Each row was made from one small tree. Brackets hold a mark, then the marks that hang from it, in alphabetical order. Every link used is in the known rows. Write each row's tree.
Known rows
{tibom kozu {veboz {pafe feku nobaf}}}: [-0.26  0.03 -0.40  0.00 -0.03  0.19 -0.35 -0.04 -0.29  0.14 -0.02 -0.38
 -0.14 -0.10 -0.09  0.14 -0.02  0.02 -0.15 -0.05]
{kozu {pafe feku nobaf {tibom veboz}}}: [-0.08 -0.04 -0.61 -0.03  0.04  0.34 -0.01  0.06 -0.27  0.22 -0.03 -0.01
 -0.16 -0.10 -0.12  0.03  0.08 -0.12 -0.64 -0.23]
{midit {nobaf {pafe feku {tibom veboz}}}}: [-0.37 -0.12  0.08  0.03  0.22  0.18 -0.41 -0.01 -0.43  0.09 -0.23 -0.11
 -0.16 -0.21  0.09  0.04  0.19  0.09 -0.30 -0.15]
{pafe feku nobaf {tibom veboz}}: [-0.20 -0.03 -0.27  0.02  0.20  0.22 -0.08  0.07 -0.10  0.16 -0.14 -0.02
 -0.16 -0.21 -0.10  0.09  0.13  0.04 -0.56 -0.23]
{pafe feku nobaf}: [-0.18 -0.09 -0.28 -0.01  0.27  0.13  0.15  0.02  0.13  0.09 -0.01 -0.20
 -0.13 -0.05 -0.19  0.05  0.22  0.17  0.07 -0.27]
{veboz {pafe feku nobaf} {tibom kozu}}: [-0.23 -0.02 -0.62 -0.15  0.21  0.45 -0.28 -0.07 -0.10  0.09  0.01 -0.58
 -0.14  0.14 -0.13  0.11 -0.10  0.28 -0.06 -0.02]
{midit {nobaf pafe}}: [-0.28 -0.16  0.22  0.12  0.18 -0.21 -0.17 -0.11 -0.32  0.04 -0.12 -0.20
  0.02  0.02  0.09  0.03  0.18  0.21  0.29 -0.05]
{midit {nobaf {pafe feku tibom}}}: [-0.27 -0.16 -0.06  0.00  0.35  0.27 -0.20 -0.03 -0.27  0.05 -0.21 -0.14
 -0.11 -0.10  0.05 -0.03  0.22  0.19 -0.07 -0.20]
{tibom kozu veboz}: [-0.37 -0.01  0.12  0.25 -0.13 -0.11 -0.33  0.05 -0.31  0.12 -0.11 -0.18
 -0.04 -0.15  0.15  0.11 -0.09 -0.14 -0.27  0.09]
{kozu {tibom veboz}}: [-0.31 -0.02  0.11  0.01 -0.16 -0.04 -0.26  0.05 -0.08  0.12 -0.09 -0.14
 -0.13  0.00  0.27  0.02 -0.07 -0.03 -0.51  0.03]
{kozu {pafe feku} {tibom veboz}}: [-0.24 -0.04 -0.32 -0.18 -0.23  0.38 -0.22  0.10 -0.19  0.18  0.03 -0.23
 -0.24  0.04  0.18 -0.09 -0.02 -0.17 -0.54 -0.07]
{nobaf {pafe feku {tibom veboz}}}: [-0.37 -0.16  0.08  0.04  0.23  0.08 -0.42  0.04 -0.33  0.10 -0.25  0.01
 -0.11 -0.25  0.05 -0.07  0.08 -0.01 -0.57 -0.13]
{feku {pafe tibom}}: [-0.02 -0.18 -0.19  0.18  0.25  0.03 -0.08  0.08 -0.15  0.08 -0.32  0.09
  0.07  0.04  0.13  0.01  0.03 -0.10 -0.53 -0.17]
{nobaf {pafe feku {tibom kozu veboz}}}: [-0.51 -0.09  0.07  0.17  0.15  0.18 -0.65  0.04 -0.50  0.13 -0.34 -0.13
 -0.11 -0.34  0.09 -0.01 -0.03 -0.10 -0.53 -0.02]
{nobaf {pafe feku}}: [-0.35 -0.20  0.11  0.00  0.30  0.00 -0.19  0.00 -0.14  0.03 -0.12 -0.19
 -0.07 -0.07 -0.05 -0.12  0.17  0.12  0.08 -0.15]
{tibom {kozu pafe}}: [-0.12 -0.05 -0.35  0.16 -0.15  0.10 -0.06  0.03 -0.34  0.14  0.00 -0.20
  0.02  0.05  0.08 -0.01 -0.12 -0.22 -0.14  0.02]
{pafe feku tibom}: [-0.12 -0.11 -0.30 -0.05  0.27  0.38  0.06  0.12  0.04  0.07 -0.11  0.00
 -0.12 -0.09  0.01 -0.05  0.07  0.05 -0.47 -0.26]
{nobaf {pafe feku {tibom kozu}}}: [-0.41 -0.13 -0.06  0.15  0.27  0.26 -0.41  0.01 -0.32  0.09 -0.31 -0.16
 -0.06 -0.25  0.05 -0.08  0.00 -0.02 -0.33 -0.09]
{kozu {pafe nobaf {tibom veboz}}}: [-0.02 -0.02 -0.48  0.10 -0.05  0.04  0.00  0.01 -0.36  0.24 -0.04  0.11
 -0.03 -0.06 -0.04  0.07 -0.03 -0.16 -0.70 -0.13]
{midit {nobaf {pafe feku}}}: [-0.34 -0.18  0.10 -0.02  0.29  0.10 -0.19 -0.06 -0.22  0.03 -0.12 -0.31
 -0.10 -0.03  0.00 -0.02  0.29  0.23  0.35 -0.16]
{midit nobaf}: [-0.12 -0.09 -0.02  0.07  0.08 -0.03  0.12 -0.02 -0.09  0.04  0.00 -0.19
 -0.03  0.06  0.10  0.09  0.16  0.16  0.17 -0.11]

Write each row's tree
[ 0.04 -0.07 -0.75 -0.06  0.19  0.44  0.19  0.04 -0.10  0.17 -0.01 -0.01
 -0.11 -0.03 -0.17 -0.04  0.10 -0.03 -0.44 -0.32]
{kozu {pafe feku nobaf tibom}}
[-0.10 -0.06 -0.44 -0.02  0.33  0.33  0.16  0.05  0.07  0.11 -0.11 -0.04
 -0.11 -0.12 -0.15  0.04  0.15  0.13 -0.37 -0.30]
{pafe feku nobaf tibom}
[-0.22  0.00 -0.25 -0.28 -0.14  0.36 -0.33  0.02 -0.06  0.10  0.01 -0.33
 -0.23  0.10  0.20 -0.04 -0.08  0.05 -0.50 -0.04]
{kozu {tibom {veboz {pafe feku}}}}
[-0.15 -0.02 -0.18  0.15  0.11 -0.07 -0.05  0.01 -0.17  0.16 -0.14  0.07
 -0.04 -0.16 -0.02  0.14  0.02  0.02 -0.63 -0.13]
{pafe nobaf {tibom veboz}}
[-0.16  0.01 -0.14 -0.13 -0.23  0.06 -0.30 -0.02 -0.15  0.11  0.01 -0.22
 -0.09  0.14  0.28  0.01 -0.19  0.01 -0.57  0.06]
{kozu {tibom {veboz pafe}}}
[-0.21 -0.06 -0.40  0.04 -0.04  0.26 -0.20  0.02 -0.30  0.13  0.00 -0.39
 -0.04  0.17  0.10  0.01 -0.23 -0.05 -0.23  0.11]
{veboz {tibom {kozu pafe}}}
[-0.25 -0.04 -0.65 -0.07  0.12  0.48 -0.18  0.01 -0.21  0.16  0.00 -0.50
 -0.17  0.08 -0.15  0.05 -0.05  0.07 -0.07 -0.06]
{veboz {tibom {kozu {pafe feku nobaf}}}}
[-0.10 -0.08 -0.62 -0.29  0.30  0.37 -0.05 -0.07  0.06  0.06  0.09 -0.45
 -0.14  0.21 -0.18  0.05  0.01  0.37 -0.09 -0.12]
{veboz {pafe feku nobaf} tibom}
[-0.10 -0.10 -0.17  0.23  0.19 -0.12 -0.24  0.04 -0.26  0.16 -0.35  0.08
  0.02 -0.07  0.01  0.14  0.08 -0.09 -0.61 -0.15]
{feku {pafe nobaf {tibom veboz}}}
[-0.10 -0.03 -0.60 -0.17  0.00  0.41  0.04  0.02  0.02  0.17  0.04 -0.29
 -0.19  0.10 -0.03 -0.07  0.07  0.02 -0.22 -0.21]
{kozu {pafe feku nobaf} tibom}
[-0.16 -0.03 -0.59  0.06  0.02  0.32 -0.03  0.02 -0.24  0.17  0.02 -0.31
 -0.11 -0.04 -0.15  0.03  0.08 -0.08  0.03 -0.14]
{tibom {kozu {pafe feku nobaf}}}
[-0.21  0.00 -0.43 -0.14 -0.13  0.31 -0.16  0.04 -0.15  0.23  0.02 -0.27
 -0.25  0.02  0.02  0.00  0.05 -0.07 -0.42 -0.13]
{kozu {pafe feku nobaf} {tibom veboz}}
[-0.11 -0.01 -0.47  0.20 -0.09  0.04  0.01 -0.04 -0.32  0.18  0.00 -0.23
  0.01  0.01 -0.07  0.08 -0.04 -0.11 -0.03 -0.05]
{tibom {kozu {pafe nobaf}}}
[-0.32  0.04 -0.29  0.15  0.12  0.30 -0.29  0.06 -0.26  0.18 -0.21 -0.16
 -0.17 -0.30 -0.04  0.13  0.02 -0.04 -0.53 -0.13]
{pafe feku nobaf {tibom kozu veboz}}
[ 0.12 -0.02 -0.59 -0.02  0.17  0.11  0.14 -0.09 -0.09  0.10 -0.02 -0.01
  0.05  0.06 -0.09  0.07 -0.07  0.15 -0.46 -0.17]
{veboz {pafe nobaf tibom}}
[-0.29 -0.01 -0.25 -0.04 -0.12  0.28 -0.41  0.02 -0.33  0.09  0.01 -0.34
 -0.14 -0.04  0.07  0.06 -0.08 -0.07 -0.26  0.01]
{tibom kozu {veboz {pafe feku}}}
[-0.12 -0.15 -0.03  0.22  0.11 -0.06 -0.30  0.11 -0.31  0.12 -0.33  0.09
  0.01 -0.03  0.16  0.06 -0.01 -0.18 -0.71 -0.09]
{feku {pafe {tibom veboz}}}
[-0.26 -0.08 -0.52 -0.09  0.06  0.54 -0.24  0.07 -0.23  0.12  0.02 -0.46
 -0.18  0.13  0.02 -0.03 -0.12 -0.02 -0.18  0.01]
{veboz {tibom {kozu {pafe feku}}}}
[-0.27  0.00 -0.43  0.10 -0.12  0.23 -0.24  0.04 -0.39  0.21  0.01 -0.32
 -0.18 -0.13 -0.10  0.08  0.05 -0.18 -0.18 -0.09]
{tibom {kozu {pafe feku nobaf}} veboz}
[-0.04 -0.06 -0.48 -0.15  0.20  0.08 -0.03 -0.12 -0.02  0.07  0.08 -0.34
 -0.01  0.28 -0.12  0.10 -0.09  0.34 -0.14 -0.03]
{veboz {pafe nobaf} tibom}
